Known rows, with every step that occurs:
M, S: [  2.1  -9.9  -4.1  17.6  -9.4  -2.9  -9.3 -14.8 -11.2  12.8   5.8   5.2
 -23.2  -9.0 -35.7   2.6 -12.7  -2.7   3.3   0.6   5.0 -24.0  -3.7  25.7
 -14.9 -28.5   2.1]
K, R: [  1.3  -7.5  -4.1  -3.3  -8.5   2.4  -0.1 -10.1 -12.9  10.2  10.3  11.8
  -6.0  -2.6 -20.7   5.0  -3.7   9.0 -13.4  -4.2  -5.7  -7.2  20.4   8.0
   6.2   4.8   1.7]
R, J, B, S: [ -4.9  -5.7   1.7   6.6  20.2 -29.4   2.3   6.7 -30.3  11.3   1.3   1.3
 -19.9  15.9  -2.0  -5.8  -2.2  -6.8   4.9  32.0   8.5 -27.3  -1.0  13.3
  -3.1 -15.2  -3.7]
R, B, S, M, Z, T, K: [  0.0   2.5   4.4  -5.3  -9.0  -4.9  -8.5  14.7  48.3 -17.1  -8.0 -11.6
  16.4 -17.9  17.9  -1.9   2.4  -9.0  18.5 -10.2 -31.8  15.6 -20.9  -3.7
  -0.9  19.0  10.5]
R, B, J: [ -4.1  -7.9   2.7   3.5  -5.3   1.6   1.5  -2.6  42.9 -23.1   6.0   2.3
 -14.8  18.4 -18.7  -1.8   0.4  -0.1  14.9   0.9 -12.0 -30.5 -12.7  13.1
  -1.0 -14.0   4.5]
B, S, M, Z, T, K, R: [  5.3   3.9  -1.2 -11.6 -12.1  -7.2 -12.5  16.3  28.5   5.7   3.4  -4.8
  26.3 -28.6  19.9   3.7   0.3  -1.5  -0.2 -14.6 -25.8  41.4  11.7  -9.2
  -3.5  35.6  -5.2]
Z, M, S, T, K: [  2.7   2.2   0.9  14.5 -11.7  18.6   4.7  -6.2   0.1  13.6 -21.6  -9.3
 -17.2 -12.5  -8.9  -1.8  -6.7  -8.6   0.4 -18.0  11.0   2.1 -20.7  12.7
  -2.3 -43.9  -2.8]
B, S, M, Z, T: [  6.2  -8.0   4.3   2.3 -14.5 -13.5 -18.5  15.8  32.9   8.2   6.4  -0.1
  21.1 -12.1   8.8  -6.6   3.3 -17.6  11.0  -2.2 -37.9 -10.8   0.2  10.6
  -4.3  13.3 -14.6]
T, S, M, Z: [  5.2  -1.1   7.3  16.7 -14.1  43.0  -8.8  -2.9   1.5  19.3  14.5   0.5
  29.4 -20.6  -7.9   9.7  18.5  -7.8   0.1  -4.2   1.3  -7.1   8.0   5.6
  -3.3  -2.9   3.4]
J, B, S, T: [ -6.1  -5.4   2.6   2.6   5.9 -18.9  10.4   4.4   0.0   9.0  -5.8   6.3
  -1.1  13.2  16.3  -9.4   3.0 -17.9   9.8  26.9  24.1 -20.1  -1.9  13.4
   4.3 -14.9 -24.7]
Z, T: [ -0.5 -12.3  -2.0   1.3  -9.7   2.1 -10.1 -11.4   1.0  16.9  -5.9   6.6
 -22.4  -6.1 -11.7  -8.6  -3.2 -12.6  -3.8   3.3 -47.3 -29.9  -7.7  29.8
   3.0  -6.8   6.0]
J, R: [ 10.2  -1.4  -0.2  -7.6   2.8   1.6  -2.9 -11.1 -22.5  17.3  12.6  12.5
 -23.5   9.8 -19.2   1.3   0.0   9.0 -10.7  -9.3   5.7 -26.9  -0.9   2.8
   9.2 -22.3   3.0]
T, K, R, B: [ -4.8   3.4  -5.6 -11.0  -3.0   9.7   9.3  -9.7   1.2 -15.8  -2.8  -0.9
  -9.3  -8.8 -10.1   9.0  -1.5  18.5  -7.1 -10.2   3.1  17.9  -0.5  -4.9
   9.1   9.9  26.6]
M, Z, T, K, R, B: [  1.4   4.0  -8.5 -12.0  -4.7  13.2   4.1 -13.3  28.6 -17.7  -3.1  -5.7
   3.4 -20.4  -1.6   3.1  -1.2   9.5  -6.6  -4.6 -29.2  25.9   4.0  -7.2
  -2.8  31.4  33.4]
B, S, T, K: [ -2.9  -0.4  -0.5  -2.8  -5.8 -12.6   5.4   6.3   1.8   5.2  -2.4  -2.5
  -0.3  -3.8  19.9  -1.7   7.0  -9.6   6.6 -12.8  16.1   4.2 -18.5  14.0
   5.8  -8.1  -8.9]
K, R, J: [  0.7  -3.7  -5.2   0.2   6.1   0.8  -2.3 -10.7 -47.2   9.2  13.9   5.2
  -7.5  12.6 -18.7   1.8  -2.2  14.7 -24.6  -2.3  -7.2  -7.9  20.4  -2.4
  -1.7   8.1   1.3]
S, M, Z, T: [  6.5  -9.3   5.6  -2.3 -13.7  18.4 -17.8  -2.6  16.3  19.8   5.9   0.1
  22.9 -13.2  -3.8  -7.0   5.4 -16.6  -2.8  -2.4 -43.2 -12.1   0.9  11.0
  -4.0  14.7  -6.0]
K, R, B, S, M, Z: [  2.6  -1.6   2.6  -1.7 -11.5  -8.4  -3.9  17.7  37.8 -26.1  13.5   1.7
  36.7   0.0   2.6   7.7   0.3   9.5   9.2  -6.9   1.0   9.4  19.2 -21.7
   1.2  25.4  -7.5]
S, M, Z, T, K, R, B: [ -0.7   6.1  -1.1 -15.0  -8.3  25.9  -4.3  -2.9  27.6 -14.3  -7.4  -6.4
  26.2 -17.9   7.7   3.0   0.5   6.2  -4.7 -13.9 -30.6  35.3   5.9 -21.4
  -0.1  37.4  16.4]
B, R, J: [  1.8  -3.2  -0.5  10.5   3.5  -2.5  -3.8  -3.9 -50.5   4.8   9.1   3.8
 -20.7  21.6 -15.7  -1.6   1.4   7.2   8.0   0.5  -9.6 -28.0  -8.0  42.4
   1.5 -13.2  -9.4]
R, J, B, S, T: [ -6.8  -2.1   3.2   5.7  19.9 -17.5   9.5   3.6 -32.0   7.7  -3.8   0.4
  -2.6  31.3  16.1 -13.1   3.1 -12.6   1.1  28.2  22.3 -22.2  -2.9   1.3
  -2.1 -11.0 -22.6]
K, R, B: [ -4.2  -3.6  -3.6  -2.5  -5.9   5.9   4.5  -9.3   4.2 -18.5   2.2   7.9
  -6.8   6.4 -18.6   6.5  -5.1  15.2  -7.2  -2.7  -7.1  -8.9  11.1  -3.2
   8.5   5.7  13.0]

Rows:
[ -5.9   8.5  -7.5   3.4  -5.1  17.6  10.8 -17.2  -1.6 -23.7 -10.7  -3.6
  -1.8  -2.6  -4.2   6.8 -10.9  11.4  -4.2 -13.4  32.7  29.8  -2.0 -17.7
  -8.3   0.4   6.2]
M, S, T, K, R, B
[ -1.8   8.4  -4.5  11.5  -9.7  23.4  14.6  -7.2  14.4 -21.3 -26.6  -8.3
 -11.5  -3.8  -5.4   3.6 -14.4  10.5  -1.6 -20.7  15.5  21.0  -5.7 -17.3
   2.1 -23.3   6.7]
Z, M, S, T, K, R, B
[  4.7   3.2  -2.2 -14.4 -10.0  22.0 -12.1  -3.3  11.5  16.1   2.5  -3.9
  28.3 -29.1   8.7   2.4   1.7   0.4 -14.3 -13.6 -29.2  40.2  12.6  -8.5
  -3.1  37.7   2.5]
S, M, Z, T, K, R
[  5.8   2.9   0.2  -2.5   4.9 -24.2   2.0   6.3  11.9 -21.9   6.1   9.0
 -26.0  19.4  -5.1   2.3  -2.4  13.7  13.0  -8.9   9.3 -29.6  -9.4 -10.5
  13.4 -22.3   7.2]
J, R, B, S
[  4.2   1.1   2.2  -6.8   7.3   5.5   3.6 -12.0  -5.6 -11.3   3.6   8.6
 -23.9  19.7 -16.9   1.2   0.2  14.3  -3.2  -8.5   6.6 -31.1  -8.9  -9.6
  13.5 -20.8  14.7]
J, R, B
[  3.7   5.3   1.5  -2.7   6.0 -10.9   9.3   3.4  10.0 -25.9  -0.7   9.1
  -9.5  34.1  13.5  -6.0   3.1   5.0   8.3 -13.5  23.8 -24.6 -12.6 -20.8
  13.9 -18.8 -11.7]
J, R, B, S, T
[  0.2  -3.5   5.8   2.8  15.2 -13.5 -11.4  13.9  -1.9  13.8  -1.7  -6.9
  16.8   6.8  15.6 -13.5   1.1 -19.2   5.8  31.0 -22.3  -9.8   5.4  -2.0
 -12.6  14.1 -14.8]
R, J, B, S, M, Z, T
[ 13.1   5.4   7.3  -5.8   0.3  -8.4  -6.2  14.1  27.0 -19.2  16.2   3.3
  19.7  12.8   2.8   2.4   5.3   7.8  14.2 -12.8  14.2 -12.6  -0.3 -31.0
   5.2  -1.8  -3.4]
J, R, B, S, M, Z
[ -2.1   0.9  -3.2   8.5  -6.8  13.3   1.9 -16.8 -16.5  10.8  -5.9  -3.5
  -7.5 -10.8  -6.3   0.2  -5.3  -7.6  -1.3 -12.3  29.3   9.4 -18.3  12.4
 -13.7 -21.7  -2.7]
M, S, T, K
[ -3.4  -2.5   6.7  16.5 -16.0  42.8 -16.1  -4.4  -3.2  21.4 -11.4   1.8
  -1.7 -14.2   4.2  -1.2   9.6 -17.5  -2.0  -5.8 -40.5 -13.3  -3.4  13.0
   7.2  -7.9  -1.8]
Z, T, S, M
[ -3.8  -3.2  -3.1  -1.6  -5.1   1.7   5.4  -2.5  39.8 -28.7   9.6   5.4
  -5.9  18.3 -16.6   4.0  -5.0  13.4   4.2  -4.0  -6.6  -7.0  10.5  -5.0
  -0.5   4.8   1.3]
K, R, B, J
[ -4.5  -2.1  -3.7  -3.0  21.4   1.3   4.6 -11.5 -49.8  14.7   3.3   5.8
  -9.1  15.1 -14.5  -2.4  -5.2   8.0 -21.0  30.0  10.0  -4.4  24.1  -3.5
  -1.2   4.8   0.0]
K, R, J, B
[ -8.8   8.7  -2.2 -11.7  24.6  17.7  16.8 -15.3 -55.0  15.2  -7.3  -2.4
   6.7  14.6  14.1  -4.3   1.8   3.2 -25.4  17.3  33.4  29.2   9.6 -18.3
  -1.5  11.8  -4.0]
S, T, K, R, J, B
[ -3.1   7.8  -6.4  -4.7   5.4 -14.0   7.6   4.7 -33.8  -2.6   3.6  -2.5
   5.3  11.0  22.3   0.2   2.2   6.7 -14.0 -16.1  19.9  27.9   4.5 -17.1
   0.8  13.9 -11.7]
B, S, T, K, R, J
[  4.3  -3.5  -5.1  19.6 -12.6  30.0  -7.7 -15.7  13.1  14.7   3.9   0.5
  -1.9 -26.1  -8.7   3.8  11.3 -13.9  -1.2   4.8 -35.3 -17.0   3.5  24.3
  -7.6  -3.7  24.6]
M, Z, T, S
[ -5.6  10.9  -5.9   3.2  21.9  12.3  10.7 -19.9 -54.6  10.7  -8.7  -5.6
  -3.9   7.3   1.7  -0.3 -11.1   4.8 -18.8  17.2  49.4  32.3   9.4 -19.8
 -20.8  -0.9  -7.3]
M, S, T, K, R, J, B
[ 12.2  -0.9   0.2  -6.3   5.7  -2.4  -3.8  -6.3  12.9   7.8  20.2  11.8
 -23.2  21.2 -14.0  -0.8   0.9   6.5  -0.7 -12.2   6.2 -25.3  -2.5   1.0
  -0.7 -22.4  -8.4]
B, J, R
[  1.9   4.5 -11.2  -7.9  -5.8 -17.4   1.3   4.5  46.2 -28.9  -2.3  -6.5
   3.1 -19.6   9.4   3.7  -3.0   7.8   7.1  -7.1 -24.8  26.8   3.5  -7.0
  -2.7  29.2  26.0]
M, Z, T, K, R, B, S
[ -4.8   6.0   3.6  -9.2  -7.6  -5.3  -1.0  18.3  17.5 -23.5  -5.3  -3.1
  11.6  -6.2  13.8   8.6  -1.6  13.4   7.9 -18.5   5.5  30.5   0.2 -19.7
  13.1  16.8  -2.0]
T, K, R, B, S, M
[ -6.0  -6.3   1.7   3.7  22.3  -0.1   4.7 -11.2 -47.4  21.2  -0.9   2.6
 -16.4  16.3 -16.0  -6.5   0.5  -5.4  -9.2  32.7   5.8 -28.6  -0.3  12.9
  -3.0 -14.9   4.0]
R, J, B
[ -3.0  -2.5   9.5  17.2 -13.6  42.3  -9.9  -1.9 -16.6  21.0   1.9   3.4
   8.1 -12.7  -5.3   7.7  13.4  -7.3  -1.2  -7.8  -4.0 -12.6   0.3  10.2
   9.7 -16.6  -4.9]
T, S, M
[ -3.9   8.7  -5.2  -7.3  24.1 -23.2   8.7   6.5 -34.7   5.6  -2.1  -1.5
 -14.7   0.4   7.5   5.0  -4.5   9.5  -7.7  20.1  22.9  24.3  10.4  -7.1
  -2.0   8.0   4.5]
T, K, R, J, B, S
[  2.8   7.6   1.1 -11.5  -8.3  -4.0  -0.9  17.0  33.9 -25.3   8.2  -6.9
  34.4 -15.9  11.1  11.4   3.1  12.6   8.9 -15.9  10.2  36.0   8.4 -25.0
   1.4  30.0   6.6]
T, K, R, B, S, M, Z
[  8.4  -8.2   7.0   2.6 -14.1 -13.7 -13.5  17.5  22.5   9.0  19.7   1.6
  29.3  -9.8  -0.5   0.5   5.6 -10.1  11.3  -3.6  -3.7 -11.2   5.1   8.1
  -3.1   4.3 -16.7]
B, S, M, Z
[ -5.4   7.9  -3.3 -11.7  11.4 -12.0  15.9   3.1  -5.0   5.2  -9.0   3.1
   3.3  -2.3  26.6   0.0   0.8  -1.1  -1.3  15.2  37.3  31.4   8.3  -7.5
   4.1   7.2 -14.6]
J, B, S, T, K, R
[ -3.1   4.2  -5.3  -6.5  -4.1 -19.3   7.0   6.8  18.5 -27.7  -2.5   0.2
 -11.2  -8.0   2.9   9.4  -3.7  17.1   6.8 -12.1   6.1  20.6  -1.4  -6.8
   9.1   9.7  17.5]
T, K, R, B, S
[ -6.2   0.3  -3.3  -0.5  -6.5 -13.6  10.9   5.6  19.3 -32.7  -1.6   6.6
   6.9  20.4  12.5   0.3  -0.8   6.9   4.0  -7.1  11.5  -3.2  10.0 -14.2
   9.4   7.9 -13.3]
K, R, B, S, T
[  5.6  -0.7   4.1  -5.3 -12.4  -7.9 -14.4  16.0  31.2  11.4  -0.8  -8.5
  18.0 -27.3  18.0  -2.0   4.3 -13.7  10.6 -10.7 -29.6  18.0 -12.0   9.7
  -3.8  17.4  -1.4]
B, S, M, Z, T, K
[  6.3  -9.6  -0.1  24.7 -15.8   2.9  -6.0  -3.5   5.2  12.8  -9.2  -0.1
 -31.8 -12.4 -36.8   1.1 -13.3  -4.5   4.6  -4.3 -12.1 -31.3  -6.8  26.6
  -4.6 -51.0   2.2]
Z, M, S
[ -5.7  -3.9  11.3   4.4  17.3 -15.3  -5.3  17.9 -30.1  15.0  -1.1  -0.9
   4.0  18.3   7.1  -7.5   2.1 -10.5   4.2  24.9   8.7 -16.9   0.6  -2.1
   1.0  -6.4 -23.1]
R, J, B, S, M
[ -4.7   8.5   4.7  -9.7  20.7 -10.7  -0.3  17.1 -35.5  11.9  -4.7  -4.9
   9.2   3.5  19.4   1.8  -3.7   7.2  -8.1  12.7  21.7  35.7  11.5 -21.4
   2.0  16.1 -15.0]
T, K, R, J, B, S, M
[ -7.9   3.5   1.5  -3.0  -6.0  -9.4  12.2   5.4  18.4 -24.9 -12.9  -5.1
  -2.3   6.9  19.6  -2.2   5.5  -4.1  13.9 -12.3  15.9   1.8 -27.2  -0.4
  10.2  -7.0   3.1]
R, B, S, T, K
[  1.7  -3.4   8.4   3.3  16.4 -14.9  -5.3  15.6 -15.0  14.3  10.5  -5.1
  26.1   8.2   5.8  -5.1   3.7  -9.2   6.4  27.9  12.8  -9.2   9.0  -6.5
 -11.8   5.1 -16.1]
R, J, B, S, M, Z
[ -3.8  -7.5   0.0   7.2  -6.7 -23.8   2.2   8.5  24.0 -23.3   0.7   3.2
 -16.3   6.9  -7.3  -0.1  -1.9   1.2  18.0   1.7  -8.2 -30.7 -12.3  15.3
   8.4 -13.6   7.5]
R, B, S
[  0.7   6.6  -8.6 -12.4  23.7   7.4   3.9 -14.6 -24.1  16.2  -2.5  -7.0
   1.8 -12.4   2.2  -2.0  -0.6   1.6 -20.8  25.9 -11.4  29.6  16.7  -7.4
 -13.8  29.1  21.9]
M, Z, T, K, R, J, B
[  5.8  -3.2  -4.9  -7.0  -7.8   8.2  -6.1 -12.3  14.0  18.0   1.2  -4.9
  -0.9 -30.0  -6.3  -3.0   4.9 -10.2  -3.6  -3.1 -33.3   6.9 -11.3  23.4
  -6.0  10.5  26.6]
M, Z, T, K
[ -7.4   5.7   2.7  -2.8  23.7 -14.9  13.0   3.8 -35.6  10.0  -9.8  -7.3
  -5.3  14.6  24.4  -9.5   4.5 -11.0  -0.3  19.9  34.0   6.0 -15.0   0.0
  -2.7  -7.9 -10.2]
R, J, B, S, T, K
[  2.9  -5.9   1.8  22.9 -15.0  14.7   2.9  -5.9   3.0   9.5 -15.4  -0.7
 -14.2   3.9 -17.4  -6.9  -8.7 -12.2   2.4  -8.7   2.5 -27.0  -8.3  14.0
  -3.3 -47.6 -15.3]
Z, M, S, T
